Each row was made from one small tree. The marks that hang from a mark follow it in brackets, in alphabetical order. Every link used is in the known rows. Write each row's tree.
(in the rows, 128 means zero)
Known rows
gubi[dovu[mefol] rozu]: [148  92 113 138 131 140 126  75 102 125 119 137 141 104  86 200 173 114
 104 108 177 122 110 129 132 114  97 139 142 138 135 125 104 157 143 162
 113 134 137]
gubi[dovu[zepek] rozu[pobi]]: [129 101 121 172 129 134  98 120 100  99 141 155 173  90  58 194 166 169
 119 122 123  42 129 130 110 130 133  99 169 181 164 141  93 120 148 174
 132 120 139]
gubi[dovu novufet rozu]: [171 101 147 127 116 111 137  84  69 130 114 170 196 123  63 168 160 123
 104 117 183 134 112 107 118 113 144 151 113 169 106 113 115 140 156 174
 110 119 158]
zigesa[gubi[dovu] puga]: [114 137 142 111 116 128 176  72 103 123 114 146  85 127 117 157 113 127
 117  83  98 142 119 145 114 146 139  92 157 129 134 126 129 130 135 153
 129 126 114]
zigesa[gubi[rozu] pobi[dovu[mefol]]]: [136 111 106 133 110 100 129  91 119 129 111 105  83 158 110 149 168  88
 185 126 122 137 116 134 119 117  90  91 159 160  87 118 133 113  95 142
  67 103 158]
zigesa[pobi[dovu] puga]: [104 122 154 110 123 119 136 138 144  99 133 128  92 158 109 123 122 135
 149 113 100 136 108 145 102 143 139 132 147 138 132 130 145  91 141 128
  98 128 133]
dovu[mefol zepek[zigesa[puga]]]: [115 107 126 142 125 162 105 118 166 124 148 143  92 152 122 158 159 215
 101 131 128 125 126 136 124 150 125  84 191 119 188 145 144 131 107 122
 136 140 160]
zepek[zigesa[pobi puga]]: [114 122 144 103 128 116 163 154 164 115 110 149 147 148 107 133 131 189
 136 128 105 162 127 158 123 140 150 128 137  97 134 127 201 131 121 132
 148 112 149]
zigesa[pobi]: [128 153 109 125 121 103 138 176 152 113 113 147 152 125 105 151 119 143
 140 138 134 153 135 128 122 135 135 164 132 136 123 128 151  92 132 105
 128 127 121]
rozupe[novufet]: [149 172 118 124 117 102 113 142  94 133 149 140 149 117 154 163  73 122
 120 104 127 181 140 160 136 145 148 192 108 133 119 140  80 105 128 148
 126 135 113]
rozu[pobi[dovu[puga]]]: [111 140 163 136 125 154 126 150 163 105 148 117 133 141 117 108 142 132
 128 137  60 102 102 115 171 123 102 129  99 141 121 114  99  98 169 182
 122 137 157]
mefol[novufet[puga] rozu]: [162 118 126 146 144  99 156 143 107 157 147 145 133  62 102 166 108  97
 138 110 122 183 127 131 137 122 140 165 117 139  53 161  82 104 100 168
 136 137  93]
rozupe[novufet[mefol]]: [131 171 125 116 140 107  72 110 105 137 157 108 131 122 177 120  79  89
 107 114 107 159 143 172 140 148 127 185 110 134 124 130  82 124 127 137
 130 138  82]
novufet[mefol[rozu zigesa] pobi puga]: [110  99 121 156 183 120  98 161 134 163 128  76 118  71 103 108 145  79
 108 140 139 125 123 128 120  78 107 165 117 112 116 150 140 171 122 105
 162 142  74]
novufet[mefol pobi puga zepek]: [103 115 125  89 169 150  91 126 163 131 136 109  99  62 155  50 137  75
 124 150 207  98 160  89  92 113 109 139 133 110 152  99 164 144 143  37
 112 149  68]
pobi[dovu]: [118 144 140 130 132 131 115 153 114 122 132 129 123 140 135 123 112 105
 104 131 136 173 104 125 135 122 121 173 115 133 127 140  75 118 153 136
  95 150 128]
gubi[dovu[puga] rozu[zepek[zigesa]]]: [149  85 164 114 130 173 157  83 109 131 116 148 179 141  92 125 183 167
 113 120 146 111  91 140 161 127 122  92 101  64 132 128 173 211 137 177
 136  89 195]
zigesa[puga]: [119 131 148 102 119 141 129 141 143 112 140 135 112 136 112 158 101 142
  99 100 117 170 134 124 124 133 147 151 146 125 147 139 133 118 141 115
 140 139 141]
dovu[mefol[novufet zigesa]]: [130 149  95 183 118 100 147 162 126 169 142 123 136 155 140 175 118  99
 117 153 143 188 115 153 155 143 126 120 115 150 128 154  94 100 104  95
 175 142 117]
rozupe[novufet[mefol[zigesa] puga zepek]]: [106 124 126 147 169 113  90 141 104 155 151 108 124 107 197  68  86  91
 108 133 135 124 136 153 104 152 128 103 119 121 176 128  99 148 116 113
 179 154  60]
zigesa[pobi puga]: [117 130 136 104 116 117 143 149 161 101 123 140 118 138  98 153 115 159
 143 111 104 142 140 136 108 144 151 142 158 130 135 127 178  87 131 105
 134 123 135]
rozupe[novufet[pobi puga]]: [157 163 129 102 124 108 116 143 121 148 152 135 118  55 146 129 102  97
 151  89 183 147 156 141  89 112 127 201 111 114 104 105 121 104 120 111
 102 140  79]
rozupe[novufet[mefol zepek[zigesa]]]: [115 135 122 114 159 123  93 110 109 141 147 124 165 132 212  75  88 117
 108 148 133 145 141 172 147 158 145 128  96  98 158 129 120 183 125 130
 140 126  98]
gubi[novufet[zepek[dovu]]]: [122 120 142 104 123 124 116 154 121 105 116 158 158 152 137  95 105 130
 112 158 171 103 142  54 117 131 150 129 130 152 124 112 114 138 153 130
 110 122 146]
rozupe[novufet[zepek[zigesa]]]: [135 141 118 127 135 115 132 143 101 133 141 159 182 127 192 120  81 151
 118 137 154 156 138 156 144 154 165 135  92 100 150 137 114 162 124 143
 136 124 130]
rozu[pobi[zigesa] puga]: [142 146 108 137 132 132 141 168 167 102  82 118 159 134 152 120 119 180
 132 137  74 101 156 131 150  93 119 149 101 119 140 108 121 106 128 163
 178 152 131]
rozupe[novufet[zepek]]: [133 148 109 127 121 113 114 139  98 121 156 151 158 119 181 141  67 124
 127 121 151 137 152 137 126 158 165 146 115 134 152 138  93 119 133 112
 121 133 115]
novufet[puga zepek]: [123 114 126 117 152 144 131 160 143 123 126 160 128  73 143 103 113 126
 112 132 184 136 146  81 104 128 132 122 140 116 150 116 121 126 134  98
 133 160 102]
rozu[pobi puga zepek[dovu]]: [120 130 106  88 153 149 107 168 174  82 103 111 136 148 168  78  86 147
 140 103 101  34 190 116 129 112 111 110 149 117 109 119 102 123 118 182
 183 102 128]
gubi[novufet[zepek]]: [142 125 122 121 120 119 131 144 126 117 123 174 179 147 137 112 121 136
 108 156 186 138 144  68 127 134 170 129 117 163 144 119 120 109 149  98
 124 136 153]
rozu[zepek]: [137 141 108 110 134 134 126 159 140 113 122 144 137 148 150 126 115 130
 107 126 158 149 145 120 137 130 148 145 122 112 139 146 108 134 126  98
 143 121 148]
rozu[pobi puga]: [128 147 106 122 147 137 120 161 171 105 112 124 166 113 145 125 101 153
 124 106 100 100 177 125 142 107 111 138 137 143 117 113 112  83 132 174
 178 138 117]
mefol[zigesa[gubi[novufet] pobi puga]]: [124 138 134 142  94  67 182 144 132 142  99 141 127 200  95 129 129 156
 158 132  78 153 130 129 101 145 171  63 150 171 119 123 189  82 101 114
 168 102 160]
rozupe[novufet[mefol pobi zepek]]: [112 148 109  99 139 122  68 108 118 128 168 100 125 101 192  89  87  69
 138 134 175  95 167 145 112 137 141 161 112 125 152 119 136 139 142  44
  99 122  76]
mefol[novufet[zepek] rozu]: [137 108 101 157 134 110 149 144 102 133 152 144 165 103 129 170  88  98
 134 142 130 148 137 121 156 141 177 134 117 153  96 179  91 126 123 116
 130 120 117]
novufet[mefol[rozu zigesa[gubi]] puga]: [112 112 115 168 178 101 123 135 111 174 110  87  96 106 127 109 125  81
 111 129  67 164 117 138 138 109 103 102 136 125  97 156 109 163  88 158
 179 141  83]
zepek[zigesa[gubi[rozu] puga]]: [137 104 161  94 116 128 154 101 105 143 108 126 128 150 100 148 130 142
 133 103  95 205 131 141 133 120 144 102 137 102 101 132 185 182  95 156
 134  99 188]
mefol[zigesa[gubi]]: [115 165 112 167 122 100 154 175 109 157 103 121 132 160 135 146  99 112
 113 139 101 192 125 134 138 128 134 112 126 131 129 148 122 131 110 110
 169 134 128]

Write each row's tree
[107 115 159 109 134 120 153 141 148 115 117 136 119 166 121 101 133 166
 141 125  98 154 102 163 122 141 140 121 125 105 133 129 167 135 131 156
 112 117 150] | zepek[zigesa[pobi[dovu] puga]]
[140 135 122 118 140 121 118 140 108 130 153 158 133  76 182 113  81 120
 132 109 168 129 151 123  97 149 147 135 126 122 144 120  96 110 119 130
 128 151  83] | rozupe[novufet[puga zepek]]
[146 162 122 110 113 112 175 143 140 152  84 126  76  90 132 100 152 117
 164 144 150 162 135 107  97  92 115 154  99  92 107  90 171 133 101  70
 100 145 110] | novufet[pobi[zigesa[gubi]] puga]
[145 145  97 152 122 115 164  83 111 147 138 154 127 109 136 180 137  96
 122 125 163 142 112 159 145 154 116 131 126 149 116 130  82 102 129 141
 128 135  88] | gubi[dovu[mefol[novufet]]]
[122 132 102 141 128 112 124 132 159 112 123 123  96 154 134 135 154 122
 149 141 141 128 106 133 127 131  95 138 139 148 127 123 112  91 131 130
  85 133 122] | zigesa[pobi[dovu[mefol]]]
[124  97 143 110 122 118 165  72 107 105 121 131 124 120  79 180 141 120
 147  81  68  89 139 147 124 123 141  73 146 161 121 114 135 142 128 197
 150  98 149] | zigesa[gubi[dovu rozu[pobi]] puga]
[113  95 109  95 182 157  65 110 135 102 115  68 107 142 168  70  89 105
 117  98  89  62 160 124 143 108  98 128 161  97  90 161 100 179 107 185
 159 107 105] | novufet[mefol[rozu[puga zepek[dovu]]]]
[139 157 111 146  89 103 137  80  91 142 118 171 115 118  93 138 170 148
 147 132 181  71 137 103  80 138 147  94 167 186 126 106 138  93 132  88
  75 113 124] | zigesa[gubi[dovu[zepek] novufet[pobi]]]
[112  88 137 169 142 124 139 169 115 130 137 110 138 147  82 194 103 151
  91 111  69 164 107 139 146 114 163 136 135 126 143 192 118 151 129 159
 187 132 148] | mefol[rozu zigesa[puga]]
[160  82 127 107 156 160 139  82  97 129  85 144 186 132 135 111 143 161
 111  86 175 101 135 157 126 111 123  93 124  72 129 130 152 195 108 185
 158  96 154] | gubi[dovu rozu[puga zepek[zigesa]]]
[149 159 131 109 120 111 150 153 138 164 146 144 115  52 121 121 120  71
 156 122 195 171 151 126  97 114 131 181 110 127  77 110 141  87 114  63
 107 135  76] | mefol[novufet[pobi puga]]
[122 144 128 150 130 116 143 172 144 103 103 123 136 157 142 114 141 143
 127 171  73 123 103 142 158 106 128 163  66 133 147 123  77 130 152 164
 127 150 144] | rozu[pobi[dovu zigesa]]
[118 124 125 169 145 111 163 188 113 165 139 148 145 103 153 103  99  95
 126 154 168 162 130 119 108 151 153  88 113 133 142 143 114 113 110  74
 180 149  85] | mefol[novufet[puga zepek] zigesa]
[ 96 132 127 151 106 105 188 140 100 156 142 128 106 170 158 132  73  96
 148 139  93 170 138 141 121 172 185  34 139 151 142 157 149 116  97  57
 174 115 125] | mefol[novufet[zepek] zigesa[gubi puga]]
[161 114 155  75  81 105 139  81 110 140 122 123 117 143  68 151 149  97
 166 101 151 155 161  89  90  95 166 125 141 166  77 102 197 119 113  85
  86  89 190] | zigesa[gubi[novufet[pobi] rozu] puga]
[101 115 137  96 108 189 108 130 184 106 146  99  84 122 130 104 152 125
 144 159 172  48 132  52 135 118  84 112 151  95 141  99 183 148 155  72
  82 122 142] | novufet[pobi zepek[dovu[mefol puga]]]
[158 127 141 107 132 110 158 103 120 144 107 175 139  62  89 107 175 115
 123 111 228 105 128  93  83  99 123 164 111 141 111  76 141 108 157 133
 102 135  96] | gubi[dovu novufet[pobi puga]]
[ 95 126 161  93 110 184 115 156 159 106 142 112 116 110 117  89 121 121
 142 153 157  73 131  55 122 122 114 131 132  91 132 108 192 149 167  67
  84 118 141] | novufet[pobi zepek[dovu[puga]]]
[116 163 120 130 113  88 154 135 123 124 107 129  94 153 134 109 121 102
 173 132  98 152 114 144 114 142 119 118 139 150  92 122 127  89 114 129
  84 115 121] | zigesa[gubi pobi[dovu]]
[109 130 129 173  94 158  91 119 171 113 160 121  67 158  99 124 187 187
 158 153  98  63  86 111 123 161  86  74 199 152 156 127 136  55 124 110
  66 138 152] | zigesa[pobi[dovu[mefol puga zepek]]]
[124 162 150 132 103 149 179  78 107 138 114 143 107 119 112 138 139 131
 125 110  89 133  94 122 150 147 105  96 135 114 111 110 138 123 142 159
 117 129 127] | zigesa[gubi[dovu[puga]]]
[161 108 143  96 141 132  67  76 113 140 113 104 171 139 118  90 137 105
 115 110 146 136 162 103 120  96 103 144 149 159  87 101 138 117 124 145
 135 125 141] | gubi[novufet[mefol] rozu[puga]]
[ 87 143 130 135 139 147  37 117 129 128 163  91  70 121 132  80 150  95
 121 157 157  91 120 129  96 127 109 148 159 155 162 136 112 117 148  42
  58 143  93] | novufet[mefol pobi[dovu[zepek]]]
[116 169 170 102 119 147  67  79 116 146 182  67  84 126 164  69 122  65
 146 119 104 114 106 158 137 132  95 176  92 115 110 106 123 119 156 101
  59 128  99] | rozupe[novufet[mefol pobi[dovu[puga]]]]
[113 121 133 186 122 162 153 114 135 146 124 122 129 143 105 160 172 156
  86 137 118 111  71 129 164 136  81  92 126 113 176 125 132 138 153 154
 166 148 133] | gubi[dovu[mefol[zigesa] puga]]
[115 143 147 153 114 106 161 167 109 154 154 127 131 155 120 164  85 117
 118 123  96 199 120 165 128 150 172 118 124 143 136 165 128 107 117  90
 184 129 125] | mefol[novufet zigesa[puga]]
[127 147 175 146  99 162 144 138 126 125 116 113 107 164 125  97 152 154
 122 165  73 160  61 120 161 122 108 159  78  93 139 121 122 135 154 135
  88 160 168] | pobi[dovu[puga] zigesa]
[146  94 160 113 116 172 139  78  98 114 130 137 153 127  84 143 164 137
 118 107 144  91 102 119 141 132 123  98 125  98 131 131 147 167 145 146
 121 100 179] | gubi[dovu[puga] rozu[zepek]]
[114 143 131 111 124 121 100 152  92 107 151 137 137 123 181 121  48 115
 131 124 138 107 148 121 116 155 149 149 129 124 135 135  90 142 135 148
 111 124 106] | rozupe[novufet[zepek[dovu]]]
[152 114 132 133  97 107 173 128 118 138 138 111 115 117  92 183 127 125
 162 132  95 155 120 153 140 107 181 186  90 118  98 162 154 136 114  88
 110 118 135] | mefol[novufet[pobi[zigesa[puga]]] rozu]
[149 150 113 159 105 109 154 117 118 148 124 119  90 166 163 134 143  99
 143 172 122 181  80 156 155 132 116 151  76 137 123 134  69 112 113 114
  93 154 126] | pobi[dovu[mefol[novufet]] zigesa]
[132 119  84 142 138 128 137 139 179  94 103 111 100 195 179 102 175 148
 136 170 102  70 113 140 166 108 119 109  75 126 166 126  74 146 123 146
 130 131 163] | rozu[pobi[dovu[mefol] zigesa] zepek]
[126 132 136 163 110 185 103 124 173 140 147 138 115 141 114 139 182 227
 106 160 119 119  99 108 161 151  94  81 167 102 167 130 147 122 115 135
 123 142 179] | dovu[mefol puga zepek[zigesa]]
[126 100 130 124 184 128  93 120 132 138 130 107 109  64 119 115 131  91
  99 120 108 148 126 121 140 102 100 169 131 121  96 145  96 150 121 167
 145 152  81] | novufet[mefol[rozu] puga]
[140 130  93 104 148 128 148 154 172 117  83 142 166 159 169  74 123 192
 150 118 145 110 166 152 125 130 131 100 135  76 120 123 185 127  92 137
 169  97 146] | rozu[puga zepek[zigesa[pobi]]]
[137 134  89 105 152 142 121 155 181  95 108 124 154 141 171 101 102 155
 131 102 115  69 190 128 140 111 127 106 135 128 129 124 112  99 119 152
 192 114 136] | rozu[pobi puga zepek]
[ 98 122 129 218 112 173 117 115 124 144 147 131 106 141  91 170 185 202
  90 148 114  65  70 122 137 160  92  51 178 137 209 145 121 113 144 125
 152 153 138] | gubi[dovu[mefol[zigesa] puga zepek]]
[154 112 124 141 119 116 133 167 134 105 101 121 183 133  87 171 154 153
 134 160  89 133 131 128 152  87 138 170  77 136 130 123 129 153 133 155
 150 131 175] | gubi[rozu[pobi[zigesa]]]
[169 107 153 100 112 133  95  98  98 136 120 110 157 132  98  95 149  97
 156 104 197 115 146  92  90  68 114 168 121 162  75  98 144 103 137 123
  66 112 162] | gubi[novufet[pobi[dovu]] rozu[puga]]
[135 113 152  96 103 126 135  98 105 126 129 117 100 140  91 173 114 111
 142  91  98 186 143 123 113 120 145 107 161 136 101 133 158 139 105 123
 119 108 170] | zigesa[gubi[rozu] puga]
[137 120  81 126 171  95  77 110 134 104 162  94 153 129 178 128  97 105
 133 110  49  63 164 185 175 127 153 137  98 148 112 164  54 156 111 199
 172  93 108] | rozupe[novufet[mefol[rozu[pobi zepek]]]]
[106 126 117 112 137 141 106 132 151 118 111  98 121 126 166  71 143 106
 123 195 165 105 138 109 126 108 134 161  88  99 181 112 171 179 148   4
 108 145 103] | novufet[mefol pobi[zigesa] zepek]
[114 141 156 169 105 177 116 106 113 122 154 157 122 105  80 153 158 196
 103 124 116  78  90 113 125 167 113  97 174 133 174 135 122 104 159 136
 109 147 130] | gubi[dovu[puga zepek]]
[113 125 110 117 139 119 135 162 178 117  95 132 131 151 131 123 148 169
 138 154 131 122 124 132 139 128  87 134 141  94 110 111 168 159 112 172
 128 111 132] | zepek[dovu[mefol] zigesa[pobi]]
[147 111 139 135 100 158 151  34 106 141 123 119  99 122  85 176 188 118
 140 104 115 117  91 114 154 129  78  75 154 124 104 105 147 146 120 173
 100 117 161] | zigesa[gubi[dovu[mefol puga] rozu]]
